Each row was made from one walk, in order. Every step used is in the known rows, and no mark comes twice. Write each row's walk.
Known rows
L > S > C > J > D: [ 2.89 -0.19 -1.08 -1.03 -0.42  0.20  1.64  3.37  1.04 -0.15  0.80  4.45
 -3.18 -1.38 -0.38  2.01 -0.92  0.19  1.82 -2.12 -0.76  0.81 -0.67  1.25
 -0.16]
F > S > C > J > D: [ 2.95 -0.11 -0.56  0.36 -0.85  0.31  1.82  3.55 -0.18  0.76  0.58  2.40
 -2.04  0.58 -0.37  4.88 -2.64  1.78 -0.65 -0.39  0.73  0.52 -1.83  0.89
 -0.24]
V > Z > A > D > J > C: [-5.36  0.35  3.03  2.99  0.99 -0.30 -2.34 -3.35 -1.72  0.48  0.67  0.73
  2.30 -0.10 -1.25 -1.92 -1.77  0.34 -2.25 -0.06 -0.08  1.47  0.00 -1.70
  0.74]
C > S: [ 1.94 -0.49 -2.29 -1.71  0.51  0.28  1.72 -0.83  1.94 -0.74 -0.55 -1.74
  0.45 -0.01  0.30  1.43  1.70  0.17  1.47  0.12 -0.01 -2.37  1.06  0.97
 -0.38]
V > Z > A > D > J > C > S > L: [-2.79 -0.55  0.15  2.29  3.04 -0.66 -3.12 -4.13  1.76 -0.12  0.69 -1.77
  1.30  0.60 -2.52 -4.97 -1.32  1.35 -1.06 -0.35  1.13 -1.59  0.95 -2.72
 -1.82]
V > Z > S > C > J > D > A: [-2.30  0.73  2.38  2.28 -0.07  0.74 -2.28  2.24 -1.27  0.30  0.10 -0.16
 -0.72  0.36 -1.66 -5.68 -0.33 -0.67 -0.86  0.87 -1.12 -0.52 -0.66  1.17
 -0.72]
R > F: [ 0.82  0.25  0.84 -1.17  0.39 -0.82 -0.10 -4.09 -0.55 -0.83 -1.32 -0.58
 -0.90  1.74  1.42  6.99  2.58 -2.66  1.18 -1.13  0.23  2.00  0.40 -1.24
 -0.30]
V > Z > S > C > J > D: [ 0.03  0.23  1.39  1.88 -0.72 -0.39 -0.01  3.60 -1.63 -0.43  0.56  1.06
 -0.58 -2.42 -1.07 -3.45 -0.37 -1.53 -1.17 -0.71  0.92 -1.34 -0.51  1.33
 -1.51]
R > E: [-0.94  0.35 -1.16 -0.46  1.85 -0.87 -0.78 -3.74 -0.74 -0.59 -1.05 -4.33
  2.41 -1.68 -0.29  1.43  2.84  3.25 -0.30 -1.46  0.71  1.25  1.16 -1.08
  0.48]
Z > S > C > J > D > A: [ 0.06  2.18  0.58  0.71 -0.66  1.44 -2.11  3.42 -0.36  1.67 -1.08  1.22
 -2.02 -0.38 -0.93 -3.18 -1.30  1.59  0.73  1.06 -1.52  2.04 -2.63  1.87
  0.01]
D > A: [-1.22  0.81  0.86 -1.04  1.20  1.27 -1.74 -2.22  1.25  0.52 -0.91 -1.83
  0.75  2.38  0.99  0.91  1.59  1.51  0.31  1.47 -2.04  1.43 -0.19 -0.59
  1.16]
V > Z: [-1.09 -1.28  1.67  0.16  1.12 -0.48  0.42 -2.16 -0.06 -1.56  0.61 -2.01
  2.20  0.21  0.89  0.83  2.47 -1.73 -1.65 -0.28  0.32 -1.82  1.98 -1.20
 -0.26]
R > F > S > C > J > D: [ 2.79  0.01  0.51  0.63 -1.05 -0.74  1.03  0.44 -1.62  0.03 -0.15  2.63
 -3.72  2.64 -0.45  8.64 -1.59 -1.37  0.60 -1.44  0.71  1.84 -1.40 -0.07
 -0.89]
J > D: [-0.09  1.28  0.67  0.46 -0.39 -0.28  0.79  0.33 -0.09  0.88 -0.53  2.06
  1.08 -0.80  1.16  1.21 -1.50 -2.74  1.12 -1.47 -0.33 -0.11 -0.53  0.72
  1.92]
R > F > S > C: [ 3.78  0.19  1.20 -1.62 -1.37 -0.33  1.25 -2.80 -1.12 -0.49 -1.19 -0.35
 -4.47  2.79 -0.95  8.11  1.53 -0.52 -1.74 -0.15 -0.10  2.30 -1.69 -2.10
 -1.58]
V > Z > A > D > J > C > S: [-4.30 -0.43  1.00  2.70  0.85 -0.12 -1.31 -3.32 -0.62 -0.04  0.80 -0.64
  2.22  0.51 -2.44 -3.80 -1.60  0.12 -0.73  0.06  0.00 -1.59  1.04 -0.27
  0.06]
F > S > Z > V: [ 2.14 -1.65 -2.13  1.04 -2.35 -1.18  2.39  0.95  0.81  0.03 -0.22 -2.78
  0.62  2.48  3.88  0.87  0.86 -0.16 -0.98  2.74  1.39 -1.50  0.41  1.57
  1.13]
F > S > Z > A > D: [ 0.12  0.91  0.61 -0.73 -1.51 -0.09  1.32 -2.80 -0.13  1.15 -0.55  0.87
  0.89  5.08  0.24 -1.84 -3.61  0.29 -1.93  1.60  1.60 -0.93  1.51  0.46
  2.68]
S > Z > A > D > J > C: [-4.15  1.14  1.64  1.30  0.13 -0.40 -2.07 -0.80 -1.82  1.39  0.59  2.26
  1.81 -0.88  0.71 -2.99 -2.46  0.10 -1.42  0.30  0.57  3.11 -0.56 -2.39
  1.46]
A > D > J > C > S: [-0.02 -0.36 -1.24  1.17  0.48 -0.32  0.63 -1.59  1.05  0.16  1.44  0.15
  2.84 -1.65 -0.59  1.04 -1.37  1.03  0.26 -1.42  0.85 -1.10 -0.52  1.35
 -0.97]
Z > A > D: [-1.56  2.84  0.74 -1.29 -0.04  0.18 -0.26 -4.38  2.09  1.59 -1.22  3.24
  0.49  2.84 -0.16 -0.88 -2.46  1.56  0.15 -0.15  0.24  2.09  0.59  0.33
  2.09]
J > D > A: [-2.31  1.89  1.71  0.85  0.22  0.91 -1.56 -0.97  0.30  1.62 -0.86  1.02
  1.18  2.26  0.69 -1.28 -1.19 -1.86  1.53  0.15 -2.44  0.74 -0.74  0.50
  2.77]
J > C > S > Z > A > D: [-2.10  2.30  0.93 -1.41 -1.27 -0.50 -0.80 -2.09  0.63  0.98 -0.49  0.91
  0.36  2.47 -2.11 -5.55 -2.28 -3.33  0.60 -1.20  0.53 -0.70  1.11  0.29
  0.58]
J > C > S: [ 1.34  0.39 -0.33 -1.52 -0.45  0.27  0.21 -0.17  0.34 -0.46 -0.99 -3.65
 -0.50 -0.91 -1.84  2.37  1.36 -1.47  1.22 -0.93 -0.32 -1.24 -0.89  1.03
 -1.43]

Which walk is each row?
[ 3.85 -1.27 -1.91 -2.96  0.37  0.53  1.25  2.18  1.93 -1.13  0.72  1.73
 -3.38 -1.24 -0.04  4.14  1.87  3.60  0.64 -0.78 -0.27  1.52 -0.14  0.25
 -1.85] => L > S > C > J
[ 2.14 -1.72 -2.63 -0.32 -1.92 -1.32  2.21  0.75  1.89 -0.80  0.03 -0.80
 -0.37  0.46  3.87 -2.03  2.65 -1.66  1.47  0.98 -0.09 -1.33  1.48  1.94
  1.18] => L > S > Z > V
[ 0.76 -0.75  1.54  0.83 -0.67  0.04  0.52 -0.68 -1.91 -1.39 -1.11 -4.73
  1.55 -1.28 -0.16 -2.27  2.36 -1.48 -1.84  1.34  0.87 -3.38  1.04  1.69
 -0.57] => V > Z > S
[ 0.00 -0.04 -0.90  0.84  0.86 -0.25  0.40  2.37  0.33  0.36  0.41  2.25
  1.43 -0.69  1.83  3.83 -1.67 -0.23  2.36 -1.46  0.95  0.13  0.23  1.75
  1.02] => C > J > D
[-2.69 -0.39 -2.23  0.81  1.10 -0.26  0.37 -1.39  0.74  0.60  1.05  2.83
  2.74  0.74  1.56 -5.94 -1.94  1.54  0.36  1.52  0.70 -1.14  2.49 -1.06
  1.87] => C > S > Z > A > D > J
[ 3.81 -0.01 -0.26 -3.32 -0.80  0.56  1.84  0.14  1.43 -0.67 -0.20  1.34
 -3.91 -1.23 -0.73  1.41  2.27  1.27 -0.59 -0.82 -1.55  1.21 -0.85 -0.66
 -0.98] => L > S > C
[ 3.99 -1.21 -1.45 -1.53  0.06  0.60  1.77  2.30  0.83 -0.34  0.44 -0.28
 -2.25  0.68 -0.06  7.09  0.13  5.21 -1.83  1.01  1.22  1.35 -1.24 -0.13
 -1.87] => F > S > C > J
[ 0.35 -0.28 -0.11 -1.60 -0.62 -0.52  0.12  1.42 -0.70 -0.81  0.08 -3.25
  0.62 -0.93 -0.47 -1.47  1.66 -4.29  0.42 -0.95  0.45 -2.16  0.57 -0.44
 -1.37] => J > C > S > Z
[ 0.69  0.30 -0.07 -0.73  0.24  1.26 -0.92  2.08  1.43  0.63  0.45  3.19
 -3.05  1.54 -0.80 -0.48 -0.81  1.21  2.11 -0.67 -2.84  1.58 -0.94  1.07
  0.65] => L > S > C > J > D > A
[-2.14  0.55  0.08  1.16  1.42  0.93 -1.99  0.89  0.93  1.11  0.07  1.11
  1.50  2.22  1.46  1.45 -1.60  0.56  2.66  0.22 -1.17  1.01 -0.04  1.48
  1.82] => C > J > D > A
[-2.22  1.08 -0.68  1.09  0.19  0.58 -1.02 -2.16  0.39  1.29 -0.52  0.70
  0.72 -0.44 -1.85 -1.24 -2.62  2.41  0.87  0.45 -0.36  0.89 -0.91  0.57
  0.72] => Z > A > D > J > C > S
[ 2.60 -1.84 -0.70 -2.24 -0.52 -0.30  2.11  0.62 -0.18 -1.53  0.39 -1.20
 -0.07 -0.05  1.70 -0.57  2.16 -2.22  0.33 -0.03 -0.03 -2.24  2.01  0.07
  0.82] => L > S > Z
[ 0.12  1.18 -0.17 -0.33  0.47 -0.20 -0.03  3.36  1.08  0.78  0.96  5.05
 -1.44 -1.71  0.61  2.23 -1.28  0.44  0.66 -2.05  0.12  2.77 -1.29 -0.68
 -0.67] => S > C > J > D
[-0.61 -2.21 -1.35  0.83  0.65 -0.28 -0.21  2.74 -1.92 -0.94  1.21 -2.92
  1.95 -3.71  0.97 -0.82  1.80 -1.30 -0.11  0.57  0.34 -1.39 -0.04 -1.75
 -1.06] => D > J > C > S > Z
[ 0.39 -1.54 -1.66  0.93  0.85  0.49 -0.13  1.24 -0.95 -0.54  0.09 -3.09
  1.02 -3.74 -0.33  3.03  1.38  1.49  0.80  0.59 -0.50 -0.56 -1.46 -0.22
 -1.12] => D > J > C > S
[-2.85 -0.71 -0.73  0.83  0.42  0.47 -2.00  2.28 -2.85  0.27 -0.70 -2.03
 -0.08 -2.50 -0.28 -3.03  0.50  0.12  0.52  2.54 -0.94  0.50 -0.32 -2.65
  0.59] => D > J > C > S > Z > A
[ 0.89 -1.10 -1.85 -1.78  0.43 -0.57  1.70  0.74  1.02 -1.17  0.53 -1.54
  1.65  0.15  1.66 -2.19  1.98 -2.49  0.67  0.13  0.76 -3.34  2.49 -0.50
 -0.14] => C > S > Z
[ 1.13 -0.86  0.62  0.09  0.24 -0.01 -0.05  2.39 -0.77 -1.49  0.40 -1.85
 -0.90 -2.24 -0.77 -1.15  2.48  1.70 -2.34  0.56  1.34 -0.51  0.15  0.27
 -3.04] => V > Z > S > C > J
[ 1.03  0.43  2.28 -0.25 -1.00  0.00  0.32  0.36 -1.25 -0.96 -0.46 -1.79
 -1.56 -2.36 -1.37 -3.87  2.82 -0.71 -3.55  0.64  0.05 -0.87 -0.69 -0.71
 -2.15] => V > Z > S > C
[-1.50 -0.21  0.79  0.60 -0.94 -0.04 -0.69 -0.81 -2.03  0.54  0.37  1.43
  0.08 -0.56 -0.40 -3.30 -2.17 -0.13 -0.18  0.28 -0.34  1.07 -0.04 -0.38
  1.84] => L > S > Z > A > D > J > C
